What can hang from each mark:
sodibu: rineve zekiz
bodadi: deriv
zamomos: sodibu
kili: maped
maped: kili rineve zekiz
deriv: bodadi zamomos
zekiz: maped voga
rineve: sodibu

Each row was made from one small tree. The marks that hang from a mark follow it in brackets, in alphabetical order. Every link used is in the known rows. Write each row's tree.
Known rows:
deriv[bodadi zamomos[sodibu[rineve zekiz[maped]]]]: [  7,  -2,  20,  40, -40,  12,   9,  42,   1,  27,  47,  -6, -26,  18,  -8,
  28, -28,  41, -19]
maped[kili rineve[sodibu] zekiz[voga]]: [ -1, -15, -12,  54, -33, -40,  18,  17, -37,  26,  29, -45,  33, -20,   3,
 -20, -14,  33, -62]
deriv[zamomos]: [  1,   4,  22,  21, -16,   3,  14,  12,  -4,   3,  20,  -4,  19,  -5,   5,
  27, -11,  18, -17]
maped[kili zekiz]: [ 13,   0,   7,  45, -43,  -9,  20,  11, -11,  11,  45, -46,  64, -20,  -1,
 -13,  -5,  31, -35]
sodibu[rineve zekiz[maped]]: [-17,  30,  13,  27, -29,   1,  11,  25,  20,  27,  58,  -2,   7, -20,  29,
   5, -25,  51,   4]
kili[maped]: [-16,   9,  10,   5, -16, -10,   6,   6,  -8,   8,  38,   7,  -1,   5,  30,
  22, -22,  21,  -2]
bodadi[deriv[zamomos[sodibu[zekiz[voga]]]]]: [-10,   2,   7,  32, -45,   0,  23,  38, -17,  20,  28, -11, -32, -23,   0,
 -15, -20,  31, -30]
kili[maped[rineve zekiz]]: [ 14,  -2,  11,  25, -36, -20,  11,  16, -17,  10,  62, -23,  35,  12,  11,
  26, -13,  31, -12]
bodadi[deriv[zamomos[sodibu[rineve zekiz]]]]: [  2,   0,  23,  48, -62,   3,  19,  37,  -1,  28,  59,   5, -34, -41, -18,
  13, -11,  40,  -3]
kili[maped[zekiz]]: [  3,  11,  10,  12, -33,  -6,  11,  11,  -8,   4,  59, -11,  26,  12,  27,
  16, -20,  22, -16]
bodadi[deriv[zamomos[sodibu[zekiz[maped]]]]]: [-12,   3,  17,  20, -32,  11,  30,  42, -11,  17,  37, -11, -15,  -6, -10,
  -1, -23,  33, -15]
sodibu[rineve]: [ -3,   3,  17,  35, -29, -16,   1,  10,   6,  20,  44,   5,   1, -24,  16,
  20, -11,  32,  -2]
rineve[sodibu[zekiz[maped[kili] voga]]]: [-52,  24, -17,  31, -11, -12,  22,  20, -16,  30,  19, -22,   9, -20,  32,
 -42, -38,  44, -45]
zamomos[sodibu[zekiz]]: [-21,  12,  11,  61, -24, -21,  -1,  30,  -9,  19,  51, -18,   2, -38,  14,
  -6,  -9,  11, -11]
zamomos[sodibu]: [ -8,  -9,  14,  46, -13, -36,  -3,  21, -20,  11,  24, -15,   0, -15,   5,
   5, -13,  -3, -23]
maped[kili rineve[sodibu] zekiz]: [  3, -15,   1,  66, -36, -33,  17,  16, -30,  22,  47, -43,  54, -30, -14,
  -2,  -3,  28, -40]
rineve[sodibu[zekiz[maped]]]: [-50,  28,   2,  28,  -1,  -6,  15,  21,  -4,  19,  42,  -4,   7, -29,  31,
  -2, -24,  26, -12]
bodadi[deriv]: [ -8,  -4,  17,  16, -32,  -1,  22,  12, -12,  10,  36, -12,   2, -34,   2,
   4,   4,  29,  -2]
rineve[sodibu]: [-32,   7,   8,  35,  -2, -22,   6,   7, -16,  11,  28,   5,   1, -38,  15,
  13, -11,   4, -19]

Which tree is each row?
[-12,   7,   3,  45, -28, -10,  20,  27,  -8,  29,  47, -49,  51, -15,   4,
 -10, -17,  59, -11]
sodibu[zekiz[maped[kili rineve]]]
[-16,  21,   3,  39, -43,   1,  16,  21,  11,  35,  55, -21,  25, -18,  15,
 -13, -28,  66,  -9]
sodibu[rineve zekiz[maped[kili]]]
[  4,   1,  10,  45, -37,   5,   9,  36, -18,  21,  27, -18, -26,  -1,   2,
   3, -19,  21, -43]
deriv[bodadi zamomos[sodibu[zekiz[voga]]]]
[-23, -15,  -1,  39,  -4, -32,  18,  17, -30,  24,  16, -31,  28,  -5,  -5,
   0, -20,  36, -33]
zekiz[maped[kili rineve[sodibu]]]
[ -8,   4,   7,  19, -47,  -1,  24,  45,  -6,  33,  30,   1, -51,   4,   7,
  -7, -41,  55, -26]
bodadi[deriv[zamomos[sodibu[rineve zekiz[maped voga]]]]]
[ 11,  -3,  -1,  15, -32, -29,   9,  19, -23,  13,  47, -24,  16,  26,  28,
   7, -27,  35, -34]
kili[maped[rineve zekiz[voga]]]
[-12,  11,  12,  66, -41, -25,  -7,  30,   4,  31,  65,  -2, -17, -42,  14,
   4, -17,  24,  -2]
zamomos[sodibu[rineve zekiz]]
[-32,   6, -15,  63, -29, -31,  14,  20, -28,  36,  34, -32,  14, -47,  14,
 -25, -15,  46, -36]
maped[kili rineve[sodibu[zekiz[voga]]]]
[ 14,  -3,  23,  59, -56,   9,   4,  34,   0,  29,  58,  -2, -25, -15, -17,
  31, -13,  33, -15]
deriv[bodadi zamomos[sodibu[rineve zekiz]]]
[ 26, -15,   9,  57, -45, -22,  16,  18, -20,  17,  50, -59,  70, -15, -13,
  -7,   1,  37, -32]
maped[kili rineve zekiz]
[ 13, -20,  24,  35, -51, -10,  16,  31, -10,  21,  35,  11, -39, -14, -26,
  23, -12,  31, -12]
bodadi[deriv[zamomos[sodibu[rineve]]]]
[-16,  10, -10,  36, -26, -17,  20,  28, -16,  32,  29, -51,  34,  -2,  20,
 -31, -27,  66, -34]
sodibu[zekiz[maped[kili rineve] voga]]
[  5,  -3,  22,  53, -38,  12,  10,  33, -13,  17,  47, -19,  -7, -11, -14,
  20,  -8,  16, -22]
deriv[bodadi zamomos[sodibu[zekiz]]]
[  3,  -1,   9,  31, -41,   5,   9,  42,  -5,  32,  29,  -7, -42,  27,   6,
   7, -40,  46, -38]
deriv[bodadi zamomos[sodibu[rineve zekiz[maped voga]]]]
[ -3, -13,  -5,  24, -15, -32,  19,  21, -26,  24,   5, -47,  29,  21,  13,
 -20, -29,  51, -44]
zekiz[maped[kili rineve] voga]
[-20,  23, -12,  30, -40,  -6,  15,  23,   5,  38,  37, -20,   5, -10,  32,
 -31, -38,  73, -28]
sodibu[rineve zekiz[maped[kili] voga]]
[ 12, -14,  20,  47, -26,   1,  14,  48, -21,  22,  38, -34,   4,  23, -22,
  28, -18,  34, -25]
deriv[bodadi zamomos[sodibu[zekiz[maped[rineve]]]]]
[ -1,  -8,   9,  52, -23, -33,   9,  19, -24,  15,  52, -26,  34, -28,   0,
  19,  -1,  15, -30]
maped[rineve[sodibu] zekiz]
[ -5,  11,   9,  52, -44, -15,   2,  36,   0,  31,  36,   3, -36, -15,  18,
   1, -34,  34, -30]
deriv[zamomos[sodibu[rineve zekiz[voga]]]]
[-20,   8, -10,  49, -39, -28,   8,  35,  -7,  43,  29, -25, -16,  -1,  20,
 -39, -46,  52, -41]
zamomos[sodibu[rineve zekiz[maped[kili] voga]]]
[  6, -18,  23,  27, -33,  -6,  23,  27, -23,   9,  23,  -5, -19, -11, -24,
  15,  -8,  14, -20]
bodadi[deriv[zamomos[sodibu]]]
[-23,  13,  -2,  39, -26, -28,   0,  40,   0,  34,  36,  -7, -33,   1,  35,
 -19, -44,  39, -28]
zamomos[sodibu[rineve zekiz[maped voga]]]
[-15,   2,  -1,  21, -45,   3,  37,  39, -24,  27,  13, -31, -14,   7,  -8,
 -39, -36,  52, -47]
bodadi[deriv[zamomos[sodibu[zekiz[maped[kili] voga]]]]]
[-23,  10,  -1,  51, -25, -18,  15,  32, -15,  25,  36, -40,  23,  -8,   6,
 -30, -28,  30, -28]
zamomos[sodibu[zekiz[maped[kili]]]]
[ -2,  -3,  -1,  34, -37,   8,  23,  37, -24,  26,  13, -41,  -4,  29,  -5,
 -19, -38,  44, -60]
deriv[bodadi zamomos[sodibu[zekiz[maped[kili] voga]]]]
